Each row comes from the steps of one path. Every step used is in the known rows, and no mark comes twice. Write the path behind each row, first mark first.
In the rows, zero is written as 128.
Known rows:
t -> l -> r -> u -> v -> s: 126 111 130 127 136 152 104 162 103 178 150 106 108 135 104 140 149  75 114  97 122 104 129 138 132 111 169 179 145 125 149 141 144
u -> v -> j: 106 112 100 118 145 138  91 157 117 143 158 122 124 137 127 155 146 128 127 122 120 109 136 123 129 117 144 114 132 118 122 130 111
p -> b -> l -> w: 120 114 130 152 129 124 131 125 116 126 101 108 129 106 130 140 115 121 143 104 120 166 106 164 135 119 146 113 107 115  99 137 161
y -> z: 143 111 123 130 114 128 124 137 141 134 127 139 138 132 116 139 139 160 134 121 124 140 135 125 116 134 126 109 135 134 142 120 132
z -> t -> y: 123 143 144 127 119 117 142 111 146 138 128 125 140 135 142 126 130 111 134 148 127 117 125 149 118 102 112 127 129 120 133 122 120
f -> l: 137 125 128 133 121 128 123 123 133 134 109 117 133 125 129 127 139 119 122 140 138 139 132 142 124 128 144 142 133 134 109 129 145
p -> b -> t -> y -> u: 144 123 143  97 123 123 143  80 124 125 116 107 132  99 125 130 121 113 108 105 112 128 135 154 133 120 116 111 135 111 125 110 135
z -> y: 134 127 121 136 113 119 120 119 123 123 138 138 151 129 129 129 128 135 129 115 131 127 123 140 112 127 138  95 130 125 131 117 140
h -> l -> r -> u -> v: 139  94 131 118 140 149 104 155 115 162 140 131 105 132 136 125 160  91 124 101 135 101 122 140 141 144 164 175 134 126 129 145 146
t -> y -> u -> v: 147 101 137 123 127 135 110 120 104 135 157  95 129 127 125 148 134  90 115 128 123 117 138 130 109 134 133 131 163 125 114 141 124
v -> s: 107 113 127 136 129 138 123 134 117 136 141 115 136 126 106 140 131 115 126 121 126 113 130 121 130 115 128 134 134 133 150 121 130
r -> l -> t -> y: 107 121 134 138 110 114 121 124 141 131 132 103 143 133 149 126 114  94 140 150 116 147 104 147 137 149 141 162 108 145 147 153 164
l -> r -> s: 133 119 130 134 122 115 105 140 126 110 135 128 119 136 149 110 141 127 131 106 116 135 116 125 136 139 133 164 114 109 133 136 148
z -> t -> y -> u -> v: 143 115 146 123 109 129 112 122 117 143 151 112 142 129 127 147 138  89 110 128 131 101 141 144  94 118 116 120 157 120 112 129 120
j -> v -> s:  96 112 120 125 133 137 121 127 109 150 137 107 147  96  89 140 126 112 131 100 147  92 119 133 144 112 128 144 134 119 154 125 139
t -> y -> z: 142 111 126 128 124 123 131 117 144 132 137 112 129 134 129 138 139 141 145 136 116 144 133 135 124 119 129 119 137 129 154 128 127
b -> l -> r -> s -> v -> u: 118 125 133 154 137 127  56 168  89 157 141 121 149 157 152 117 151 106 137  85 102 163 106 132 128 132 136 153 125  83 142 147 161
y -> z -> t -> l -> w: 145 145 149 134  97 124 136 132 143 152 117 132 140 128 112 141 155 137 125 123 134 131 138 164  86  95 128 105 129 130 126 112 130
h -> l -> w: 126 116 144 138 135 141 136 123 117 130 128 117 114 115 133 133 153 114 130 130 136 120 120 153 124 126 140 133 118 131 117 137 129
h -> l -> t -> y -> u -> v: 134  97 148 122 113 145 105 115  93 152 160 112 135 126 116 148 150  80 109 135 130  99 133 133 109 147 130 141 150 141 117 167 137
j -> v: 123 128 120 115 129 125 129 116 120 142 124 121 136  97 109 128 126 126 132 103 146 107 115 139 144 123 132 139 127 113 131 131 138
y -> t -> l -> r: 150 165 136 126 103 124 118 118 113 157 130 134 124 142 103 117 143 123 108 122 130 122 126 146 122 107 141 131 144 134 147 120 139
b -> t: 122 138 153 119 117 144 125 125 129 139 115 131 136 119 138 128 130 131 124 111 136 122 149 135 135 126 123 121 132 117 132 116 115
y -> z -> t -> l: 150 160 144 110 105 121 135 131 145 165 116 149 146 138 106 137 154 149 117 126 129 123 149 155  92  98 115 105 140 132 138 108 127
h -> l -> t: 118 123 140 126 116 138 123 125 120 145 130 147 134 127 119 128 145 117 122 135 138 108 123 130 129 144 126 141 117 144 130 153 139
y -> u -> v -> s: 127  87 132 132 120 152  94 147  89 141 165 104 142 123  96 163 137  95 103 103 130  97 146 119 105 134 128 126 163 136 126 128 129
f -> l -> t -> y -> z: 135 100 127 146  88 128 121 113 149 140 118 113 154 132 123 140 140 126 144 153 133 154 126 137 118 136 144 140 128 148 133 150 154
b -> l: 129 135 147 146 121 136 116 143 110 139 118 119 142 128 140 130 122 125 139 124 125 156 126 141 134 122 136 125 125 124 121 140 145
r -> s -> v -> j: 113 143 111 122 158 125  78 152 115 119 157 135 124 153 135 143 166 142 115 110  95 134 123 117 127 103 136 133 115  77 153 117 124
f -> l -> t -> y -> u: 149 114 136 145  80 128 117 101 119 123 125 102 157 121 126 130 133  88 116 150 135 144 119 137 114 141 137 144 128 151 111 153 158
y -> t -> l -> r -> u -> v: 160 136 135 121 111 142 102 151 113 167 147 127 101 142 107 136 152  91  98 101 133 112 143 146 125 117 170 154 146 121 145 124 140
p -> b -> l -> t -> y -> u -> v -> s: 105  77 136 143 109 143  93 125  83 157 146  90 157 116  93 169 112  76 120 105 107 130 120 141 121 128 135 128 143 130 122 157 167
p -> b: 124 118 109 109 144 113 137 108 135 129 115 134 118 113 112 132 120 138 122 112 112 130 115 143 135 123 128 119 121 117 122 120 142
r -> l: 125 126 133 126 129 115 118 141 136 127 124 117 132 131 146 128 124 112 127 130 124 146 117 150 133 144 138 148 120 136 136 128 156
j -> v -> u: 113 116 104 116 137 123 113 130 113 157 137 107 144 101 116 130 134 107 133  95 152 105 121 136 133 129 112 132 120 108 132 131 135

Write each row's path:
158 166 131 132  85 116 111 108 113 152 142 142 146 143 104 114 142 132 113 114 135 121 124 157 110 106 153  97 146 132 150 111 150 | z -> y -> t -> l -> r
162 163 137 128  93 105 100 119 114 127 151 139 131 146 118 117 159 130  99 100 124 129 139 156 102 106 152 118 132 104 151 106 158 | z -> y -> t -> l -> r -> s
141 168 151 116 112 107 113 133 135 142 121 141 126 140 138 109 155 115 113 116 120 118 131 155 108 104 123 161 120 105 129 126 146 | z -> t -> l -> r -> s
140 128 135 127  99 122 121 137 153 142 121 158 154 135 119 138 143 158 131 122 135 122 140 141 103 120 108  99 133 131 137 107 124 | y -> z -> t
160 126 134 114 103 136 104 168 140 183 127 146 127 144 115 137 162 115 119  94 131 112 139 156 103 115 150 145 144 125 139 125 144 | y -> z -> t -> l -> r -> u -> v
133  90 118 133 137 133 100 160 113 158 115 122 115 121 135 138 124 102 136  74 116 147 106 153 153 137 170 150 119 112 113 144 175 | p -> b -> l -> r -> u -> v
110 121 133 138 112 125 128 110 135 128 134 117 137 132 130 127 119 109 143 149 122 130 116 125 132 130 127 144 115 138 138 156 131 | l -> t -> y
157 172 137 120  95 120 127 104 114 148 144 138 140 141  99 136 144 132  96 123 136 122 151 158  95  95 144  82 146 123 147  96 140 | z -> y -> t -> l
130 121 133 125 132 133 120 124 117 149 124 138 124 130 133 109 151 124 137 127 130 110 103 140 143 138 137 148 132 138 130 143 141 | h -> l -> r
171 159 129 128  86 122 118 126 123 145 140 139 128 143 115 116 149 111 103  98 139 130 125 161 120 106 168 117 123 123 160 102 165 | z -> y -> t -> l -> r -> u
145 145 109 114 115 142  87 164 115 165 161 126 103 150 110 145 166 104 104 103 128 108 135 141 134  99 171 136 126 115 152 113 131 | y -> t -> l -> r -> u -> v -> j
127 128 130 138 144 123  82 143 113 128 139 143 125 150 133 114 148 131 127  98 101 135 105 122 133 130 142 167 133  91 147 140 146 | l -> r -> s -> v
114  85 126 130 137 157 105 167 118 146 155 107 116 128 112 160 139  82 112  98 132 105 146 125 127 126 154 158 135 118 146 126 130 | r -> u -> v -> s
132 169 165 102 124 144 138 116 122 162 114 123 127 121 126 125 140 123 110 118 126 123 159 152 124 105 132 128 138 116 136 120 117 | b -> t -> l
124 119 129 123 160 125  68 144  96 159 154 135 125 158 142 115 182 106 117  96 108 117 110 131 123 138 127 161 130  88 149 141 143 | h -> l -> r -> s -> v -> u
141 118 147 123 103 135 125 101 106 134 142 117 139 123 123 130 144  94 114 144 129 113 117 135 118 141 120 135 127 144 129 158 143 | h -> l -> t -> y -> u
114 128 113 132 152 129  89 138 106 159 147 129 142 149 122 132 145 112 122 114 115 126 118 124 117 126 121 120 137 101 142 130 123 | s -> v -> u
110 121 131 141 102 119 109 143 137 130 128 130 149 127 135 129 117 110 130 131 129 143 108 141 132 160 134 152 104 149 133 147 166 | r -> l -> t
141 153 131 122 124 122 123 120 116 158 121 125 124 135 120 106 137 120 132 127 119 129 110 142 130 116 140 147 133 136 129 144 143 | t -> l -> r
107  76 138 144 101 137  85 143 101 144 168  82 154 126 112 160 123  59 115 127 121 117 122 136 113 152 139 160 144 153 143 156 162 | r -> l -> t -> y -> u -> v -> s
153 155 137 122  98 116 120 132 141 171 114 153 148 142 112 117 151 149 134 121 128 122 124 154 104 107 120 119 140 139 142 121 139 | y -> z -> t -> l -> r
118 127 136 103 135 125 136 101 134 136 103 138 128 105 121 130 120 140 119  95 119 124 137 152 142 123 123 113 127 109 126 107 132 | p -> b -> t
165 157 135 123 100 131 124 135 126 149 131 131 107 141 111 117 147 106 104 108 135 129 129 149 135 110 157 151 121 123 159 112 149 | y -> t -> l -> r -> u
117 112 136  99 142 149 113 135 111 184 123 113 107 112  94 143 140  86 104  63 113 100 141 161 145 107 163 162 143 105 149 121 146 | p -> b -> t -> l -> r -> u -> v -> s
151 160 150 120 120 115  87 145 131 167 129 164 144 161 111 123 171 150 115 100 101 129 128 150  93 102 127 142 146  93 159 121 147 | y -> z -> t -> l -> r -> s -> v
139 119 121 146 111 125 109 123 129 140 107 121 138 128 134 108 136 117 139 131 139 138 105 141 136 136 151 156 132 145 108 144 158 | f -> l -> r
130 161 148  85 140 128 150  96 126 161  98 129 119 108 107 131 129 128 102 102 110 123 147 167 131 100 131 116 133 104 128 110 133 | p -> b -> t -> l
136 177 154 120 133 115  92 135 120 158 129 152 136 157 123 114 161 120 108 107 103 119 119 152 102  94 133 159 138  88 144 129 145 | z -> t -> l -> r -> s -> v
123  76 118 147 120 153  87 163 120 157 136 100 126 129 118 139 148  74 123 102 140 113 123 138 138 137 179 186 142 133 129 138 163 | f -> l -> r -> u -> v -> s
